Every row comes from one small tree of marks. The marks that hang from a mark follow it in brackets, in the order of their numbers. Every link used is in the known rows. Which tree was each row made from?
Known rows:
Z388(Z620(Z795(Z152 Z374(Z7))) Z925(Z69(Z288))): [-22  17 -44   5 -51  15 -39  -5 -18  29 -22   4  -1  24 -23 -19  -8  11
  15   4 -23  27 -38   1  -2  23  22  -5  16  -4  36  19   1   8 -34   1
   0  -5 -11]
Z79(Z69(Z288 Z374(Z388(Z620) Z795))): [  4  28   0  42 -37 -11 -22  15   7  27 -17  30 -19  -3 -17  15   5  29
  -1  54  -1 -18 -21  -4  22 -26  24   0  30   6  22 -10   0  -6  10  -3
  51  -5  28]
Z374(Z7 Z388(Z69)): [ 11  -4  10   8 -34  -6   0  23   8  15  15   8 -14  26  -4 -20   6   4
  -3 -11   1   5 -23 -22   5  22  11  19  27  13   9  12 -12 -22  11   1
  22 -23   6]
Z795(Z69(Z374) Z152 Z925): [-11 -28   5 -17 -32  -8  -2  23 -11 -21 -41   8 -16 -17 -26 -20  -6   3
  41  -1  -2  39 -21 -22 -17  -8 -18   5  20   7  25  -3  25  21  -5 -17
   9  12 -26]
Z795(Z620): [-16   6  -4  -9  -4  -4   3  14 -19   3 -10   8 -15  -9 -11  -5 -13   8
 -19   6  32  17 -21 -12  -1  -5  -6  -6  16   5  -1  25   6   3   5  12
  -5 -22 -27]
Z374(Z7(Z79) Z388 Z795(Z620(Z69(Z288)) Z925)): [  2 -13   5   7   0  11 -47  -3  12  -1 -40   1  16 -19 -21  -7  18  -5
  17  37  -4   5 -33 -10   4   3   2  12 -19   4 -25  17 -28 -42   1  -3
  15 -25  44]
Z152(Z795(Z69)): [-22   5 -14  -5 -10   9   8  14  -3  -2 -24   6 -31 -11 -14 -17   5   6
  14  -5   0   8 -16 -15   6  26 -10  -8  14  -1   8  19  28 -12   9 -24
  -8 -19 -21]
Z7(Z79(Z69(Z288))): [  9  18   1  23 -19   5 -10  15  -8   9 -21  21 -15 -10   6 -20  -2   1
  -4  -4   0   2 -28  -2  -2  -1  -5  -5  -5  18  31  14  -4 -18  -9  -8
  11  -1  27]
Z388(Z925): [-25  14  -5 -12 -17   2  -7   5 -24   5  -7  10 -26  -8  -2 -25  -6  -6
 -13  -4  14  10 -26 -21 -27  23   2   3  23   4  33  22  19   2  -3 -11
   2 -28 -23]
Z374(Z7): [  5  -7  17   0 -27  -8  -4   4  -7  13 -12  14  -4  -9   7 -16  -9   2
 -14  -7   4  12 -35  -8   2  -1   9   5  18   0  13   7  -3  -8  -8   0
  -6 -13  -6]
Z69(Z374): [  1  24   6   5 -35 -26  12  12  -3   8 -17  22 -20 -11  -8   0 -12  16
 -28   2  15   2 -20  -3   1 -15  -2  -3  25   8  25  -5  12  17   1  -8
  12   4 -11]
Z152(Z288 Z795(Z69 Z374 Z620)): [-31   3 -44  -6   1  -2   7   4  13  -2 -34  26 -19 -10 -44  19  -5  21
  -5   4   3   7  -6  10  20  53 -12  -6  -1 -14  -9  31  14  14  10 -16
  -2 -10 -14]
Z7(Z69(Z374(Z795(Z925))) Z79): [ -1   7  -4  -2 -22  -4  -7 -13   8   7   4  16 -10  -8 -28  -4  27  -9
  13  25  -1  -4 -21 -24   7 -10 -12  20 -20 -17   5  -4 -19 -19  -5 -32
   6  -2  32]
Z925(Z69(Z374)): [  3  28 -12  20 -23 -19  16  17  -6  12   5   9 -31  13 -14 -18 -10  15
 -26   4  15  12 -11  -6  11   5 -17  -6  21  10  14  -7  14   5  -6 -15
  14   8  -5]
Z79(Z7 Z69(Z288)): [  7  17   2  37 -20 -12 -24  13 -30 -15  -6  30 -18  -7  -3 -25 -12   8
   3   4   6   3 -30  13  -5 -11   8   2  12  25  23   4  -1  -6 -14   0
  14  10   5]
Z288(Z69): [  1  15  11 -13 -25   3  -8  33 -13  -8   1   4 -40  -5   5  -9  -5   4
 -29   0  22  20 -18 -24  -4 -10  -4  10  19  24  27  20   7  -2   7  -4
   3 -23 -14]
Z7(Z69(Z288) Z79): [ 11  25 -12   6 -27   7   5  -9   5   7   6  15 -15   5  -2 -17   5  -4
 -14  -2  -1   3 -31 -23   9 -13   4   4  -8  24  18  11 -16 -16  -3 -13
  -4 -13  35]
Z925(Z69(Z288(Z620))): [  9  36 -32  11  -1  -7   5  10   5   9   0   0 -39  12   1 -27 -18  15
 -19  13  40  20 -26  -4  20   0  -3 -12  15  35 -10  14  13   1  -9   6
  15 -17   5]
Z79(Z7 Z69(Z288 Z374(Z388(Z620 Z925)))): [ -2  24   1  51 -29 -28 -39   4 -27  -1 -12  44 -16  -6 -26   0  -4  21
  -2  18   7  -2 -17  -3 -10 -18  28  14  22  13  42  -6  -2   3 -23  -1
  45  -7  -4]
Z69(Z374(Z795)): [ -7  31   1   3 -28 -21   4   8   4  13 -13  20 -17 -11 -16   4   2  17
 -17  36  10 -12 -24  -5   8  -4   2  -2  23  -8  11 -12   4   9   7 -16
  18  -1  13]
Z152(Z288 Z795(Z925)): [-16   3 -14  -3 -17  -5  -6 -12   9   3 -14  25 -28 -10 -18  -6  -7   5
  23  -5  -5  13 -24   2   2  55   5  -5   3  -4   7  16  27  -8   4 -13
   4 -16 -12]
Z288(Z69(Z374(Z7 Z388)) Z620(Z795(Z152 Z925))): [  7 -31  14  -6 -33   5 -52  14  22   6 -25  14 -19 -15 -12  10   4  16
  27 -18  27  51 -25 -10  -4 -17  19  29   6  10  21   1 -22   6   4   6
  31 -23 -21]
Z152(Z288(Z69) Z388(Z620(Z374(Z7 Z795)) Z925)): [ -2  -7 -13   9 -13  -4 -39   1  12  34   1  62 -32   8 -27  30  -3  33
  -4  50 -14   8 -14 -54  12  -1  12  14   3 -23  20  26   0  -7 -23 -24
  -4 -27  22]
Z795(Z152 Z620 Z925): [-21 -26   0 -29  -9   5 -18  15 -26 -14 -20   2  -7 -16 -26 -19 -13   0
  30   9  19  44 -30 -17 -23   4  -6  -1  11   7   2  27  21  12   0  19
  -8 -16 -49]
Z7(Z69(Z288(Z620(Z374(Z388)))) Z79): [ 27  18 -26  15  -1   7  -6 -17  38  37  -6  48 -27   7 -19  18   4  10
 -19  -1  25 -11 -18 -33  27 -24   7  19 -19  35   3  27 -36   1  21   1
  15 -24  41]
Z79(Z7(Z69)): [  2  10  -4  14 -30  -8  -3 -10 -24 -17  26  16 -26  10 -19 -23   4  -2
  -9  -5   9   4 -20 -14   7 -21   1  22   3  10   4   7 -15 -12  -2  -9
  -7  -6  -6]
Z620(Z374(Z69(Z288))): [ 13  45 -24  12  -5  -2   6   9   0   8 -29  29 -27   8  -4  10 -15  13
 -14  14   4   1 -26 -17  12  -9   5  -6  17  59  23  26   4  15   5  -9
  -2  13  25]
Z374(Z69(Z288) Z388(Z925)): [ -5  39 -13  12  -8  10 -12   9   3  -3 -16   4 -30  -4  -1 -17   1  -1
 -10  10   7  10 -31 -21 -22  24  28   8  34  63  34  25   9  -8  16 -12
  24 -34  13]
Z7(Z79(Z69(Z288 Z374(Z388 Z795)))): [ 12  27   2  40 -16  -7 -19  11  24  25 -24  36  -8 -17 -13   5  18  14
  -4  31  -6 -23 -21   1   6   2   9   4   3   9  27 -13 -19 -14  15 -19
  50  -2  58]
Z795(Z69 Z152 Z374(Z7 Z388) Z620 Z925): [-11 -64   4 -19 -12  14 -34  22   3  -7 -48  11  16 -24 -41  -9   2  -2
  35  -1   0  35 -19 -11 -13   9  -2  20  11   2   1  26  -2  16  14  11
   4 -17 -31]
Z69(Z288(Z620) Z374(Z7(Z79) Z795)): [ 18  29  -2  12  -7 -35  -6 -14  35  23 -36  28  11 -26  -4  14   2  21
 -17  34  24  -5 -43  -1  27 -19  16   0 -12  -8  -8 -16 -32  -1 -29  -4
  23  -9  57]
Z925(Z69(Z288 Z374)): [ 12  43 -21  27 -22 -27  12  15   1   9  -2  14 -25   9  -9 -17 -18  22
 -24  12   8  13 -24  -1  12   5  -1 -18  26  32  18 -13  18  14 -10 -12
  22  12  17]
Z925(Z69(Z288(Z620) Z374(Z388 Z795))): [ 13  44 -29  30  -1 -18  -2   8  37  27  -2  16 -32   5 -21  -1   1  27
 -19  45  33  -6 -20  -3  28   3  14  -3  23  26 -16 -10  -2   4  15  -3
  54 -18  37]

Which tree is each row?
[-31  -4 -14 -17  13   0 -18   2 -16   1 -14  10 -15 -24 -26  -9  -2   2
  20   8  24  24 -25  -6  -8  31  -1 -10   5  -7  -9  30  31  -8  -1   7
 -14 -26 -48] | Z152(Z795(Z620 Z925))
[ -7 -38  19   2 -39  14 -28   1  -1  21 -61   9   2  -2 -17  -4  26  -9
  41 -21  -9  17 -19 -26  15 -26  -6  18 -19 -13  14  29 -45 -42  -3 -10
   8 -33   4] | Z374(Z7(Z79) Z388(Z620(Z795(Z69 Z925))))
[  7 -11 -28   6 -15  19 -16 -24  13  43   7  33 -25  20  -8  13   0  11
   7 -22  20  12 -23 -18  34 -21   7  22 -14 -12  -3  27 -40  -4  -2 -10
 -16  -3   5] | Z288(Z620(Z374(Z7(Z69)) Z795))
[-11  22 -25  11 -39  15 -42 -22 -18  34 -54  28  -4  16 -11  12  -1   6
   6  -5 -22   1 -28 -21  10 -16  -2   4 -24  -9  31  34 -31 -21 -37 -20
 -10   1  27] | Z388(Z620(Z69(Z288) Z374(Z7(Z79)) Z795) Z925)
[ 10  20  -9  33  -5 -16 -26   7 -17 -15  -8  29 -27  -9  -2 -19 -12  15
   0   6  40   8 -28  16   7 -23   8   4   4  24   3   9  -5   0 -21  10
  19  -2   0] | Z79(Z7 Z69(Z288(Z620)))
[  0  39  -9  14 -51   8 -20  11   2   5 -31  -4 -29  12 -17   0   6  16
  -9  54  -8 -19 -19 -14  22 -31  11   2  30  22  -4  14   1 -22  22  -3
  31 -23  24] | Z374(Z388(Z620(Z69(Z288))) Z795)
[ 21  -1 -16   7 -18   0  -8 -16  16   8  18  12 -15   2   9 -15 -11  11
  -9   2  24  24 -42 -12  24 -20  24  15   8  17  -9   5 -13  -8 -16   3
   1 -19  19] | Z374(Z7(Z69(Z288(Z620))))
[ 23  -3   7  -9   8  -4 -18   8  17  23 -22  39 -21  -9   0  23  -3   9
 -28  -9  35  14 -21 -35  22 -26 -13  20 -32   5   7  30 -37  -1 -19   2
 -10 -18  17] | Z288(Z69 Z620(Z374(Z7(Z79))))
[ -3 -28   2  23 -30   5 -29  10  22  10 -11  36 -23  -6 -36  -1   6  15
  51  30 -24  11 -16   0  -7  37   7  20  10  -8  23  -9   5  -2  24 -21
  54   5  21] | Z79(Z69(Z374(Z388 Z795(Z152(Z288) Z925))))
[-11 -11 -23  23   2   3 -23  -9  21  26 -21  39   9 -15 -30  18   3  14
  -4  -9 -10   3 -16  24  21  60  -6   5 -37 -41   1  25 -15 -15 -19  -9
  -5  -3  11] | Z152(Z288 Z795(Z374(Z7(Z79(Z69))) Z620))
[-12   8 -26   0 -58  13  -7  33  -4   9   5  11 -38  35 -18 -31   5  19
  30 -12 -11  22 -12 -22 -10  -1  -5  -8  32   5  19  18  19  -8   9  -5
  -2  -6 -27] | Z620(Z795(Z152(Z388(Z69))))
[-18   6 -38  10  -4 -12  11   4  14   7   8  13 -20  18 -47   4 -10  29
  13  47   0  30 -14 -10  20  43 -10  -7   1 -16 -16  -4   3  10  -2 -15
  25   5  15] | Z925(Z69(Z374(Z795(Z152(Z288) Z620))))
[-33   1 -41   8  31   5 -16 -20  17  37 -10  60 -28  -5 -45  33  -9  21
   2   4   4   0 -10 -22  -3  83  16   1  -2  -7   8  44  12   6  24 -11
  14 -35 -12] | Z152(Z288 Z795(Z620(Z374(Z388(Z925)))))
[ 13  27 -24   1 -13   2   5 -14  18   7   3  13 -26   2  -1 -12   1   2
 -19  -1  32  10 -28 -19  20 -26   4   9 -17  24  -4  16 -20 -12  -8  -2
   3 -26  30] | Z7(Z69(Z288(Z620)) Z79)
[ 19  -2  -7  21   1   5 -28  -3  15  22 -45  36   9  -2 -19  18  -5  14
 -16   4  -3  -2 -20 -19  14 -11  -3   7 -20  20  -7  30 -34 -15   5   4
   3  -5  37] | Z795(Z620(Z69(Z288) Z374(Z7(Z79) Z388)))
[ 18 -17  -1  19  10   6 -21   1   9  40 -25  46 -13  -6  -1   8   0   7
   0 -13  23   3 -20 -13  19 -15 -19  17 -34 -15   8  29 -33  -9 -22  -4
  -6   3  15] | Z288(Z620(Z374(Z7(Z79(Z69)))))
[-31  26 -35  -7 -49 -19   6   2   0   4  11  15 -28  40 -44   6   1  24
  26  51 -18  14 -17 -34   6  42   8   8  18 -28  20   0  12   5 -27 -25
  36  -7  12] | Z388(Z69(Z374(Z795(Z152(Z288)))) Z620 Z925)
[-20  -5 -13 -15 -28  18 -11  19 -23 -23 -21 -16 -24   2 -22 -21 -13   6
   6   9   9  34 -15 -15 -10  -7 -23   0  13   8  -8  27  19   1   5   4
  -9  -6 -39] | Z795(Z152 Z620(Z69))
[ -3  21 -24  -9  10  -2  -2   0  12  33 -21  36 -33  -2 -18  16  -3  18
  -9  36  36 -18 -21 -20  21 -12  -3   1   4  -3 -12  28  -8  15  14  -1
   3 -11   9] | Z288(Z620(Z374(Z795)))
[  1 -24 -15  16 -25  11 -42 -12  22  26 -44  35  -5  -5 -10   7  10   2
  22 -31  10  10 -19  34  16  22 -13  24 -43 -29  12  28 -44 -14 -21  -9
  14  -1  23] | Z152(Z288(Z620(Z795(Z374(Z7(Z79(Z69))) Z925))))
[  7  -5   5  -3 -57 -12 -22  22  -2  17 -14  13  -1  23 -27  -2   9   3
   2   7  -1  -3 -19 -11  13  -2   7  24  24   0  10  24  -7  -5  -4  18
  17 -17 -13] | Z795(Z374(Z7 Z388(Z69 Z620)) Z925)
[-29 -27 -20  -5  -3  -7 -12  27 -13 -11 -25  24 -16 -22 -40 -16  -8  25
  20  13  12  46  -4 -41 -31  -4 -15  -6  29  -6  18  10  43  23 -16 -18
  -3 -16 -46] | Z795(Z69(Z374) Z152(Z388(Z925)) Z620)
[ 10  18  -4   9 -36 -10  16  -8   7  10   5  20 -18   1 -16  -2  10   2
 -24  -9   4   2 -15 -22  14 -19 -13  15 -11  -1  19  -4 -19  -7  -5 -24
   3   0  17] | Z7(Z69(Z374) Z79)
[-10   7 -11  -9 -15  16 -29   6 -12   4 -30  19 -30   3 -25  -4   5  -2
  20  36  -7 -12 -14 -18   3  -5 -28   8   1   0  -4  29   8  -5  15 -25
  -5  14  11] | Z620(Z69 Z374(Z795(Z925)))
[  9   2 -28  15 -46  -5 -43 -12  10  20  -1  38  -2  -8 -33  -3   4  20
  10  20 -22   5 -28  -6  22 -21  29  -1  18  -7   4   9  32  -4 -26   3
 -28  -9 -14] | Z152(Z388(Z620) Z795(Z374(Z7(Z69(Z288))) Z925))
[ 11  40 -15   9 -19 -37   7   4  15   4 -25  25 -21 -16   0   8 -24  28
 -30  14  43   9 -31   7  14 -27  13 -10  24  27   9  -9   9  30 -10   9
  26  -5   6] | Z69(Z288(Z620) Z374)
[-13  31 -31  -9 -37   4 -12   6   6  21 -38  12 -29  -2 -10   7  -1  12
 -26 -16  40  -7 -19  25  13 -13  -2   1  11   1   8  30 -15  19  12   8
   4 -14 -21] | Z288(Z620(Z795(Z374)))
[-14  -5  -9  -2  -1 -19  16  23 -13 -10 -30  13 -13 -13 -24   5  -8  18
  -9   9  31  26  -9 -19   7 -13 -20  -3  16   1   0   8   7  14  -2 -12
   6  -2 -17] | Z795(Z69(Z374) Z620)
[ -5  -5 -21  14 -29   5 -42  10  -2   5 -32  20 -24 -11  -8 -11 -10  18
  52  -5  21  39 -30  19  -7 -11   9  -2   8  13  27  -2   9  17 -13   1
  29  17 -13] | Z79(Z69(Z288(Z620(Z795(Z152 Z925))) Z374))
[  6  11  10  26 -25 -10  -2  17  -5  15 -19  28 -18 -12  -5  -6   5   6
 -15 -10   7   1 -12   0  -2 -10 -24   6 -11  -6  34  -3  -7  -9 -11 -19
  16  13   9] | Z7(Z79(Z69(Z374)))
[-23   9 -13   2   0  17 -18  12   6   5 -25  11 -21 -13 -14 -21  12   0
  18  33  -6  -4 -29 -31 -18  33  21   5  29  19  21  16   6 -12  22 -28
  34 -41  31] | Z374(Z388(Z925) Z795(Z69(Z288)))
[ 21   2  -1  12 -28   3  -4 -17   9  13   7  18   4   0   5 -17   5  -5
  -9  -7 -12  11 -41 -20  16  -9  14  12 -12  10  13   3 -29 -23 -20 -11
 -10 -11  44] | Z374(Z7(Z69(Z288) Z79))
[ -5   2 -11  32 -29  25 -59  -2   8  41 -36  35   7 -13  -4  -8  18  -5
   2 -29 -20 -10 -32  18 -20  36  23  16  -8  -2  55  22 -36 -17  -1 -13
  25 -16  33] | Z620(Z795(Z374(Z7(Z79(Z69(Z288))) Z388(Z925))))
